Each row was made from one small tree. The marks that hang from a mark follow it in brackets, in alphabetical order. Every link used is in the known rows. Write each row's tree.
Known rows:
dori(mazigol mizifu sogor(mono)): [-36 -19  31 -23 -20 -24   9  49 -33  -4 -13  43  12  13  -8  29  49 -70
  15 -10   9  87 -51 -10]
mazigol(dori): [ -6 -25   9   5 -25  -2 -56  50 -31  40  25  -9  22  46   2   8  13 -12
   9 -19   0  38 -22 -12]
dotur(mizifu): [-17 -13   7  30 -27  29 -40  58 -38  41   6 -29  16  25  20  -8  15  -6
  17 -15  -6  40 -29   4]
mizifu(dori(mazigol sogor) mono): [-25   5   4 -15 -30  22 -34  36 -19 -22  -7  14  39   7 -34   7  32 -40
  -3  -1  24  65 -12 -19]
sogor(dori(mazigol) mono(mizifu)): [-32 -21  35 -14 -34 -14 -38  22 -24  40  42  39   4  29  25  20  -1 -53
  20  -6  29  65 -45  -3]
mizifu(dori): [-18  -6  20   6 -38  21 -57  31 -29  24  15  -8  37  19 -10  -7  26 -13
  -1 -20   5  54  -5   5]
nado(dotur(mizifu(dori mono(sogor)))): [ -6   8 -25   2 -29  56 -50  59 -21  21  11   7  30 -21  -9  -7  42   4
 -25 -29 -23  19  -3 -37]
mizifu(dori mono): [-21  -3  -6   4 -47  40 -56  34 -17  19  24  -1  32   6  -8  -6  34   1
 -17  -4   7  40  -2 -11]
sogor(mono(mizifu(dori(mazigol)))): [-23  14  31  -6 -34   8 -40  22 -15  13  28  44  25   3  -3   8  16 -48
   9  -3  28  71 -32  -5]
dotur(mizifu(dori(sogor) mono) nado): [-24  29 -16   2 -25  46 -51  40 -32  11   6   0  39 -23 -11  -6  10   9
   4  -4  -9  43   0 -29]
nado(dotur(mizifu(dori))): [-19   3   6  17 -37  36 -51  48 -40  29  15 -12  39   7   2  -7  20   9
   1 -38 -21  31  -1  -7]
mono(mizifu(dori) sogor): [ -6  10  11 -21 -20  13 -56  18 -13  20  19  14  32  -5 -16  -7  28 -36
  -9  -5  10  62 -11 -13]
nado(dotur(mizifu(dori(mazigol) mono))): [-16  11  -8  19 -43  49 -44  53 -31   1  11   6  31 -10 -10  -4  26  -4
  -4 -22  -2  30  -7 -20]
dotur(mizifu(dori(mazigol) mono(sogor))): [  9  14 -10   4 -21  57 -54  72 -21  -2   0  12  28 -23 -19 -11  27 -43
  -2 -16  13  46 -22 -26]
nado(dotur(mizifu)): [-24 -14   0  28 -29  21 -32  51 -37  41   5 -21  17  21  20   0  27  14
  -2 -27 -26  25 -21  -2]
mazigol(dori(mizifu)): [ -4 -31  14 -14 -28 -15 -42  48 -38  28  23   7  17  30  -7  15  26 -28
  15 -19  -8  53 -17 -15]
mizifu(dori(mazigol) mono): [-14   0   4   4 -43  34 -48  37 -20  -1  13  12  30   2 -22  -3  31 -25
  -8  -1  23  54 -14  -5]
sogor(dori(mizifu)): [-29 -49  30 -19 -42 -16 -41  29 -45  36  27   6  16  31   6  13  22 -33
  16 -22   1  68 -15  -1]
mono(mizifu): [-32  -8  16   2 -28  -1 -34  11 -21  34  22  -6  11  24  10  -2  21 -12
   1  12   9  53 -27   6]
dori(mizifu sogor): [-39 -23  21 -21 -22 -20  -6  33 -37   5 -13   4  22  25 -15  14  47 -37
   8  -5  -5  75 -25  -7]
sogor(dori): [-28 -41  25  -2 -39  -1 -57  30 -36  50  29 -12  19  47  17   7  10 -16
   9 -24   7  52 -17   5]

Which tree is each row?
[-34 -47   5 -20 -49   3 -42  30 -33  30  35  11   7  17   5  12  31 -17
   1  -9   3  53 -14 -15] | sogor(dori(mizifu(mono)))
[-19   7 -20  29 -33  46 -46  47 -34  41  15 -12   7 -13  22  -8  18  24
   0   9 -15  29 -20 -10] | dotur(mizifu(mono) nado)
[-24   6 -19  18 -46  56 -51  47 -29  22  22  -6  30  -6   2  -8  27  25
 -16 -23 -21  18   0 -23] | nado(dotur(mizifu(dori mono)))
[-29  -3   9 -27 -10 -21 -30  35 -15  32  35  32  16  37  13  25   6 -33
  14  -6   7  49 -42 -36] | mazigol(dori(sogor(mono(mizifu))))
[-25   3  31 -12 -23   5 -27  45 -22  -4  -3  36  39  17 -16  17  27 -59
   9 -23  20  76 -34 -12] | mizifu(dori(mazigol sogor(mono)))
[-18 -25  15 -33 -16 -27 -27  47 -39   8   7  11  24  35 -21  22  26 -39
  18 -18  -4  63 -20 -30] | mazigol(dori(mizifu sogor))
[-22 -25  18 -31 -15 -26 -20  57 -31  22  17  36  17  32  -2  30  31 -44
  17 -24  -7  61 -38 -36] | mazigol(dori(mizifu sogor(mono)))
[-13  15  18   2 -17  23 -37  59 -39 -15 -15  -4  48  10 -23  -2   6 -50
  29 -26  16  70 -17 -12] | dotur(mizifu(dori(mazigol sogor)))
[-11 -23  28 -30 -16 -14 -47  24 -23  23  22  22  12  17  -4   9  10 -68
  12  -6  30  71 -32 -11] | mono(mizifu sogor(dori(mazigol)))
[ -7   8 -26  14 -16  47 -48  57 -28  40   0   0   5 -30  11  -8  30   3
 -11   3 -20  30 -24 -23] | dotur(mizifu(mono(sogor)) nado)
[-12  23 -16  20 -39  58 -67  42 -35  28  21  -5  28 -29   6 -17   9  20
  -1  -5 -10  33   2 -17] | dotur(mizifu(dori mono) nado)
[-17 -27 -18  -5 -28  32 -51  57 -27  49  24   3   9   7  17   5  23   1
 -13 -35 -21  11 -15 -37] | nado(dotur(mizifu(mono(sogor(dori)))))
[-21  14  15  -2 -22  16 -28  52 -41 -16 -15   4  47   7 -25   5  17 -32
  14 -35  -2  56 -12 -19] | nado(dotur(mizifu(dori(mazigol sogor))))
[-35 -19   4 -24 -25  -6   1  41 -29 -24 -16  24  13   5 -28  17  53 -51
   2  11  13  75 -31 -20] | dori(mazigol mizifu(mono) sogor)
[-20 -18  11 -10 -11 -12 -33  58 -23  37  20  21  20  48   8  26  17 -27
  11 -24  -3  45 -41 -31] | mazigol(dori(sogor(mono)))
[-30  12   5  -1 -26  22 -35  47 -39   6  -2  -7  47  11 -10   0  19  -5
   5 -37 -18  41  -3 -22] | nado(dotur(mizifu(dori(sogor))))
[-26 -42  16 -22 -45  -1 -34  34 -36   9  22  25   8  13  -8  16  30 -46
   9  -6  19  66 -23  -9] | sogor(dori(mazigol mizifu(mono)))
[-23  31  11   5 -19  29 -46  50 -37  26   9  21  36 -11  10   4   7 -12
  16 -24 -13  55 -19 -23] | dotur(mizifu(dori(sogor(mono))) nado)
[-35   3  -7 -15 -31  26 -40  34 -19   2   6   1  40  12 -24   1  33 -10
 -12  -4   8  50  -6 -24] | mizifu(dori(sogor) mono)
[-15   7 -14  19 -42  60 -58  55 -27  22  21 -12  31  -3   1 -16  17   5
   1 -15  -1  30  -9 -16] | dotur(mizifu(dori mono))
[-27  17  27 -27 -22  -6 -31  12 -24 -21   2  18  41  10 -31   4  12 -57
  14   5  34  85 -15  -9] | mono(mizifu(dori(mazigol sogor)))
